Each row comes from the steps of one walk. Every step used is in the known rows, and no mark comes twice. Write the walk behind each row, first mark first.
(in the rows, 128 means zero)
Known rows:
e, a, t, q: [145 130 115 119  78 166 150 111 125 154 140  95 168  87 102  91 107 156
  90 114 115 193  75  91 147  80  94 137]
c, u, b, e, t, n: [184 132 111 129  55 123 133 152 131 157 142 132 135 103 119 150 144 155
 116 128 117 200 102 147 184  81 108 113]
b, e, c, a: [136 142 151 113 107 114 110 176  71 151 145 136 173 124  74 132 134 145
 127 116 121 151 156 100  97 129 105  96]
c, a, t, e: [123 109 129 120 120 187 159 100 101 114 158 132 135 116 109  74 122 182
 103  95  90 113 117 104 120  91 145 158]
u, b, e, t: [172 108 154 128  70 119 106 197 147 145 149 132 115 116 112 131 115 160
 162 112 120 183 125 127 164 127 125 138]
q, t, e, b: [118 116 155 192 153 144 124 133  98  73 157 113 150 117 116 100 148 154
 182 133  74 109 158 121  86 137 176 134]
e, a: [150 129 140 129 126 130 168 186 126 135 129 130 134  93 121 127  82 156
 111 131 125 154 145  99 128 112 127 121]
t, a, e, c, u: [124  94 128 150 100  75 170 107  36 116 180  81 125  99 145 138 142 131
  93 125 182 165 166 118  78  76  97 131]
u, c, a, t: [140 127 133 101  69 165 133  90 103 153 122 122 169 141  99  93 115 152
  93 117 124 147 100 117 123  96  83 112]
q, a: [ 99 114 168 130  95 124 113 114 101 105 167 104 153 114 129  91 141 126
  95 118 128 149 113 117 103 130 118 121]
t, a, e: [122  78 165 149  96  88 147 123  70  77 184  89 126  95 151  99 140 149
 115 101 131 155 140  97 100  98 113 170]
q, t, a: [113 114 158 149  83 120 124 100 103  80 139  82 142  87 141  89 143 136
 137  95  90 163 135 101  78 153 153 144]
q, t: [136 123 157 153 104 130 125 131 124 113 120 101 156 100 126 117 139 132
 139 136  89 145 120 114 107 154 157 124]
c, a, e, b, u: [160 101 145 142 126  74 118 155  59  94 179 112 154 186  83 103 155 160
 169 131 100 119 155 121 136 104 101 120]
t, q, a, e: [104  93 199 143  83  95 119 106  73 113 199  83 169 106 122  89 162 120
  91 129 144 166  75 107 114  95  95 156]
n, t, a: [119 126 107 142  72 147 132  77  87  63 160  80 153 104 153  85 146 154
 105  79 105 167 150  95 104 129 113 129]
c, u, b, e, a, t: [185 115  93 124  61 136 168 147 120 120 137 115 118 126 115 144 110 162
 127 119 135 196 108 135 176  65  88 108]
c, a, t: [132 117 119  98  89 172 149 100 102 140 131 116 157 122 100  95 134 159
  90 102  96 144  98 113 142  96 102 123]
e, t, q: [128 120 156 128  82 152 118 130 142 191 152  96 155  72 113  97 115 152
  99 115 122 182  93  97 141 118 127 154]
q, a, e, c: [121  98 181 135 121  65 121 153  40 110 183 109 161 127 110 117 147 115
  99 142 160 154 137 109  74  98  89 128]
c, u, b, e, a: [181 123 117 139  82 110 163 192 120 124 144 127 114 116 122 162 102 156
 152 130 146 181 141 137 161  95 110 105]
q, a, e, c, u: [115  96 152 146 106  72 156 115  37 131 184  93 140 119 131 143 152 114
  77 152 191 158 143 135  90  79  89 114]
e, a, t, n: [176 144  90 108  93 155 167 132 117 127 115 131 169  97 107 113 117 158
  71 127  87 188  86 104 159  57  92 112]
b, e: [146 126 150 149  85 122 104 162 121 110 153 114 144 107 113 122 129 154
 137 118 115 165 140  93 132 132 124 113]
n, t, q, a, e: [112 105 175 151  71 108 119  81  66  97 196  77 187 119 128  91 179 120
  83 130 137 174  76 109 125  98  83 143]
t, e, c, a: [120 128 142 121 152 143 146 152  64 140 161 148 152 116  93 103 118 161
 118 113 117 103 166 104  72 114 142 136]
a, e, b, u: [167  97 133 162 127  67 110 156  70  75 183 102 144 178 102 101 149 159
 172 137 107 128 162 114 134 101 103 124]
q, a, e, t, n: [138 108 188 122  88  96 132 148 100 145 158 128 155  97 117 112 152 130
  67 140 115 183  81 119 145  82 105 147]
q, a, e: [110  83 199 142 100  83 131 132  73  94 188 101 144 121 132 104 153 123
  96 134 142 148 105 116 112 103 105 146]

Which walk is each row?
[172 130 129 135  82  98  93 131 113 122 143 118 149 173 110  86  93 159
 137 140 142 141 155 111 111 127 106 112]	b, u, c
[154 114 113 168 149 117 108 141  88  67 186 118 134 170 104  73 129 184
 181 121  86 105 183 111 114 117 149 135]	t, e, b, u
[150 137 141 126  99 109  98 133  82 135 141 128 177 191  79  92 122 156
 157 131 117 119 160 128 109 127  95  90]	e, b, u, c, a
[190 135 125 123  66 124 109 178 136 144 139 142 148 106 107 132 137 158
 133 118  92 197 100 130 176  96 111 124]	u, b, e, t, n
[162 121 106 152 123 101  98 143  94  86 164 103 151 173  98  92 136 164
 174 124  94 129 168 117 129 122 116 105]	e, b, u
[129 107 108 156  87  91 168  85  27  98 178  74 141 113 149 139 159 132
  82 124 174 172 168 122  90  78  83 119]	n, t, a, e, c, u
[117  78 224 129  96  90 132 163 104 147 173 115 121 106 121 109 130 130
  89 135 141 169 106 116 130 108 118 163]	q, a, e, t
[151 137 136 141 107 100  97 181  82 123 153 120 161 116  94 134 125 143
 135 127 136 168 168  91  93 126 107 100]	b, e, c
[117 111 124 147 141 179 144 105  82  96 166 124 153 136  94  81 143 176
 142 104  78 106 140 118 113  90 131 134]	c, a, t, e, b
[184 151 103 117  75 143 143 151 123 122 118 134 170 100  91 120 121 160
  87 125  83 207  90  95 168  66  89 104]	b, e, a, t, n
[132 112  88 145 122 149 172  90  70 128 167 108 124 111 126 119 122 159
  84 127 154 140 154 122  97  65 125 128]	a, t, e, c, u
[166 139 111 173 109 124  92 107  84  71 166 119 163 197 107  74 118 173
 169 139 116 120 186 118 101 122 113 109]	n, t, e, b, u, c
[ 98 138 145 139  59 151 100  61  93 108 177  76 200 112 123  74 170 123
  80 113 120 178  81 112 118 124  94 117]	n, t, q, a
[155 134 128 126  62 153 129 130 128 146 143  96 170  91  87  99 111 158
 106 109 113 212  79  80 155  85  91 129]	b, e, a, t, q
[120 132 162 132 147 138 139 150  69 135 140 142 161 116  88 110 131 147
 136 124  95 109 155 110  63 138 164 133]	q, t, e, c, a
[163 120  60 155 111 146 164 105  62  93 176 116 129 141 146 133 143 158
 136 125 153 132 162 161 114  82 115 118]	n, t, e, c, u, b
[183 152  94  92  61 138 115  88  94 137 121 134 191 168  81  79 134 162
  88 124  90 163  90 119 150  73  71  99]	b, u, c, a, t, n
[ 91 123 167 134  72 134 101  85 102 127 182  84 183 100 119  73 153 123
  88 114 130 169  79 108 105 121 109 133]	t, q, a
[159 133 128 110  96 110 112 182  68 137 152 141 165 143  80 137 140 147
 160 110 122 146 149 126 110 119  96 100]	u, b, e, c, a
[156 137 146 108  86 111 106 132  96 150 134 132 161 175  92  89 105 156
 130 127 127 125 146 116 113 131 105 105]	b, u, c, a
[ 95 119 193 120  69 134 100 110 123 170 171  92 164  89 109  78 135 128
  81 113 131 188  76 109 122 127 119 147]	e, t, q, a
[163 136  84 117  81 163 140  90 110 115 131 116 176 104 115 100 147 155
  72 119  83 175  78 110 155  64  92 115]	a, t, n
[164 103  61 138 106 146 167 101  71 108 176 117 115 135 134 121 133 162
 132 118 152 138 138 159 119  57 112 133]	a, t, e, c, u, b
[154 137 116 100  46 150  98  66 102 165 146  96 192 158  77  58 125 160
 106 110 117 169  77 104 138  93  76 125]	b, u, c, a, t, q
[126  98 168 152 134 107 142 152  57 112 170 117 166 137 101 126 163 144
 150 134 111 117 140 124 120  98  99 121]	c, a, e, b
[166 133 124 153  99  94  82 134  95 107 149 111 165 189  99  90 111 156
 169 145 131 133 173 121 104 124  95  93]	e, b, u, c
[170  90  97 144 105  84 165 141  52 118 179 109 125 135 140 159 145 137
 138 142 180 145 141 163 123  65  85 123]	a, e, c, u, b
